Known rows, with every step that occurs:
domaf -> gimin -> fubep: -2.07,-0.02,-0.33,-0.63,0.75,-0.35,0.65,-0.14,1.30,1.95,1.54,1.82,0.36,2.53,0.77,1.02,0.90,-0.01,0.72,0.09,0.46,1.39
fubep -> domaf -> gimin: -0.99,0.49,-2.09,-0.51,-0.10,-0.52,0.34,-0.51,1.40,2.37,1.90,1.48,-0.72,2.08,0.88,-0.39,1.50,-0.03,0.25,0.90,0.59,0.29
ragav -> zofavu: -0.04,-0.34,1.97,-0.24,-1.12,-0.20,-0.83,0.08,0.47,-1.76,-0.20,-0.50,0.73,0.12,-0.81,-0.82,-0.04,0.20,-1.19,0.01,-0.07,0.41
zofavu -> ragav -> gimin -> fubep: -0.73,-0.25,0.13,-1.03,0.33,-0.37,0.94,0.16,0.30,2.62,1.00,1.35,0.17,1.22,0.77,0.65,0.00,0.76,-1.32,-1.42,0.87,1.07
ragav -> gimin -> domaf -> puvolov -> fubep: -1.04,0.54,0.71,0.59,1.43,-1.16,0.43,0.30,-0.23,1.71,-0.23,1.00,0.75,0.52,1.39,-0.20,1.61,0.26,0.02,-0.22,0.68,0.60
domaf -> puvolov -> fubep: -1.68,0.73,1.16,1.09,0.92,0.11,1.15,0.47,0.31,-0.57,-0.27,1.20,1.18,0.22,0.82,0.56,-0.15,0.40,1.00,-0.19,0.72,-0.33
gimin -> domaf: 0.86,0.48,-0.11,0.09,0.23,-0.86,-0.39,0.10,-1.34,1.46,0.23,-0.44,0.36,-1.06,-0.34,-0.79,0.82,0.00,0.13,0.16,-0.80,0.34
zofavu -> ragav -> gimin -> domaf -> fubep -> puvolov: -2.17,0.33,-0.69,-0.05,0.68,-1.27,0.16,0.43,-0.32,4.60,0.14,2.09,1.47,-1.52,2.55,-0.11,0.97,0.20,-1.74,-0.20,1.96,1.37
fubep -> puvolov -> domaf: -0.91,1.57,-0.32,0.86,0.44,-0.79,0.26,0.49,1.42,1.86,0.42,1.08,1.65,-1.78,-0.85,0.00,1.50,-0.58,-0.40,1.02,1.37,0.73
ragav -> gimin: -0.44,-0.67,-0.24,-0.64,0.13,-0.45,-0.12,-0.28,1.01,0.82,-0.09,0.20,-0.55,1.54,1.11,-0.18,0.90,-0.11,-1.17,-0.25,0.89,0.65
domaf -> puvolov -> fubep -> gimin -> nosop: -1.97,0.42,0.80,0.49,1.82,0.70,0.74,0.78,1.66,0.09,1.76,1.62,2.22,0.22,-0.12,-0.11,1.36,-0.86,0.81,-0.98,0.58,0.39
puvolov -> fubep -> domaf -> gimin -> nosop: -0.94,1.17,-1.27,-1.06,0.92,-0.03,0.86,-0.07,2.08,0.64,3.47,2.21,0.96,2.34,-0.59,0.87,2.24,-0.46,0.22,0.14,-0.21,0.27
gimin -> domaf -> fubep -> puvolov: -2.02,0.84,-0.41,0.67,0.78,-0.87,-0.07,0.35,-1.11,3.03,0.05,1.64,1.77,-2.03,1.00,0.30,1.42,-0.07,0.15,0.63,0.52,0.68
zofavu -> gimin: 0.01,-0.33,0.84,-0.93,0.56,0.27,0.77,-0.25,1.73,0.87,1.75,-0.05,-0.38,0.16,0.89,-0.44,0.44,-0.15,-0.67,0.06,0.23,0.42
domaf -> puvolov: -1.35,-0.46,0.40,1.22,0.41,-0.26,0.10,0.24,-0.11,1.13,-0.88,1.17,0.37,-0.65,1.14,-0.22,-0.34,0.40,0.99,-0.07,0.45,-0.20
ragav -> gimin -> fubep -> puvolov -> domaf: -2.11,1.47,-0.30,-0.04,0.74,-1.24,0.77,0.31,2.25,4.33,1.25,2.55,1.73,0.77,-0.77,0.85,3.03,-0.36,-1.17,0.12,1.46,1.72
domaf -> gimin: -1.18,-0.31,-0.59,-0.34,0.42,-0.29,0.02,-0.22,1.52,0.59,0.63,0.79,-0.17,1.67,1.79,-0.16,0.44,-0.35,0.25,0.59,1.20,0.85
puvolov -> domaf: 0.49,1.33,0.03,0.00,0.61,-0.75,-0.10,0.51,0.80,1.09,0.87,0.08,0.62,-0.40,-1.03,-0.31,1.53,-0.46,-0.03,0.76,0.17,0.14
fubep -> domaf: 0.38,0.72,-1.51,-0.18,-0.66,-0.21,0.40,-0.29,0.09,1.63,1.24,0.61,-0.56,0.26,-1.10,-0.19,0.90,0.34,0.07,0.26,-0.45,-0.58
domaf -> fubep -> puvolov: -2.87,0.52,-0.34,0.61,0.56,-0.09,0.35,0.28,0.52,1.65,-0.01,1.83,1.40,-0.95,1.37,0.89,0.55,-0.13,0.04,0.39,1.35,0.34
gimin -> fubep -> domaf: -0.50,1.08,-1.34,-0.63,-0.39,-0.27,1.08,-0.13,-0.22,2.88,2.09,1.84,0.00,1.25,-1.85,1.08,1.35,0.71,0.66,-0.28,-1.12,-0.06

Rows:
-0.65,-0.03,-0.26,-0.91,0.80,-1.24,-0.33,0.32,-1.21,3.30,0.41,1.06,0.44,-0.39,2.60,-0.34,0.85,0.30,-1.32,-0.51,0.90,0.65	zofavu -> ragav -> gimin -> domaf -> fubep
-1.01,0.54,0.81,0.40,1.17,-1.27,0.83,0.60,-0.84,1.97,-0.14,1.36,1.19,-0.26,1.91,-0.58,0.37,0.73,-0.67,-0.84,1.39,0.57	zofavu -> ragav -> gimin -> domaf -> puvolov -> fubep
-1.34,1.02,-0.14,-0.80,2.16,-0.16,-0.44,0.95,1.64,2.31,3.20,1.33,2.24,-0.34,-0.65,-0.10,3.36,-1.67,0.18,0.13,0.22,0.36	puvolov -> domaf -> fubep -> gimin -> nosop
-0.97,1.27,0.59,-0.37,0.79,0.69,1.10,0.30,1.80,-1.74,1.60,-0.13,1.03,1.16,-0.33,-0.01,1.13,-1.02,-0.12,-0.06,0.63,0.15	puvolov -> fubep -> gimin
-0.38,-0.44,-0.18,-0.74,0.87,0.67,-0.28,0.26,1.10,0.88,2.23,0.34,1.17,-0.23,-0.86,-0.58,1.37,-1.16,-0.20,-0.74,-0.13,0.68	fubep -> gimin -> nosop
-0.81,1.42,-0.04,-0.13,1.35,-0.85,-0.15,0.68,0.61,1.25,1.00,0.80,1.35,-0.41,0.24,0.58,1.80,-0.45,0.34,0.98,0.57,-0.40	puvolov -> domaf -> fubep
-0.57,0.03,2.68,-1.30,0.49,-0.88,-0.57,0.09,0.70,1.41,1.95,0.08,1.07,-0.49,0.97,-1.15,1.82,0.08,-1.39,0.32,-0.30,0.77	ragav -> zofavu -> gimin -> domaf -> fubep
0.07,1.93,-0.81,-0.38,-0.22,0.23,1.42,-0.04,0.45,-0.55,1.91,0.82,0.41,1.00,-1.20,0.63,1.19,0.32,0.12,0.37,-0.39,-0.81	puvolov -> fubep -> domaf
0.01,-0.52,2.82,-1.20,-0.30,0.00,-0.02,-0.20,2.42,-0.32,1.47,-0.54,0.26,0.00,0.21,-1.24,0.39,0.10,-1.96,0.02,0.19,0.72	ragav -> zofavu -> gimin
-1.69,1.60,-0.10,-0.42,1.64,-0.31,-0.09,0.75,1.75,1.76,2.10,0.51,1.56,0.31,0.21,-0.36,2.88,-1.39,0.33,0.76,1.07,0.09	puvolov -> domaf -> fubep -> gimin
-1.86,-0.13,-1.37,-0.16,0.02,-0.85,1.59,0.06,-0.12,5.89,1.11,3.52,0.04,0.98,1.01,0.09,0.62,1.43,-0.47,-1.17,0.81,0.29	zofavu -> ragav -> gimin -> fubep -> domaf -> puvolov
-0.76,1.06,1.10,1.15,1.18,-0.85,0.63,0.60,-1.21,0.78,-0.14,0.85,1.42,-0.90,0.34,-0.12,0.81,0.40,1.18,0.05,-0.10,-0.05	gimin -> domaf -> puvolov -> fubep
-0.03,-0.59,-0.18,-0.71,-0.14,-0.43,0.21,0.04,0.48,1.33,0.10,0.55,-0.32,0.47,1.61,-0.50,-0.49,0.29,-1.95,-0.88,1.39,0.72	zofavu -> ragav -> gimin
-3.42,0.31,-0.58,0.09,0.49,-0.29,1.06,-0.04,2.20,3.39,0.97,3.06,1.23,1.54,1.00,1.03,1.01,-0.09,0.30,0.22,1.66,1.93	domaf -> gimin -> fubep -> puvolov
-0.58,-0.65,2.97,0.08,0.20,-1.06,-0.46,0.17,0.75,2.29,0.68,0.28,0.81,-1.29,0.83,-2.21,1.01,0.56,-0.66,0.18,-0.05,0.96	ragav -> zofavu -> gimin -> domaf -> puvolov
-1.69,1.34,2.74,-0.62,0.18,-0.73,0.95,0.39,3.56,3.04,2.91,1.67,2.47,-0.72,-1.70,-0.31,2.51,-0.13,-1.83,0.35,0.93,1.78	ragav -> zofavu -> gimin -> fubep -> puvolov -> domaf
-1.77,0.50,-0.90,0.57,0.05,-0.49,1.28,0.05,-0.66,4.23,1.11,2.95,0.26,0.48,-0.77,0.69,1.16,1.15,1.65,-0.32,-0.63,-0.26	gimin -> fubep -> domaf -> puvolov
-1.03,0.15,-1.24,0.91,-0.17,-0.41,0.60,-0.01,-0.32,2.94,0.18,1.81,-0.08,-0.12,0.34,-0.45,0.58,0.65,1.06,0.34,0.03,-0.64	fubep -> domaf -> puvolov
-1.79,0.38,-0.11,-0.29,0.75,-0.28,2.02,-0.21,1.39,5.06,3.01,2.81,-0.02,0.78,0.05,0.21,1.61,0.99,0.94,-0.35,-0.23,0.07	zofavu -> gimin -> fubep -> domaf -> puvolov
-0.62,-0.19,-2.12,-0.95,0.47,-0.35,-0.03,-0.35,1.56,2.65,2.94,2.14,0.20,1.66,-0.13,-0.06,1.90,-0.35,0.10,0.21,-0.05,0.60	fubep -> domaf -> gimin -> nosop
-1.90,0.75,-0.84,0.26,1.55,-0.87,-0.16,0.46,3.11,3.27,2.13,2.58,2.14,-0.30,-0.34,0.06,2.58,-1.15,-0.46,0.74,1.61,1.76	fubep -> puvolov -> domaf -> gimin -> nosop
0.24,0.49,-0.27,-0.28,0.51,-0.40,-0.42,0.21,-0.22,1.95,1.16,-0.53,0.65,-0.32,-0.49,-1.70,1.89,-0.87,0.08,0.16,-0.19,0.82	fubep -> gimin -> domaf
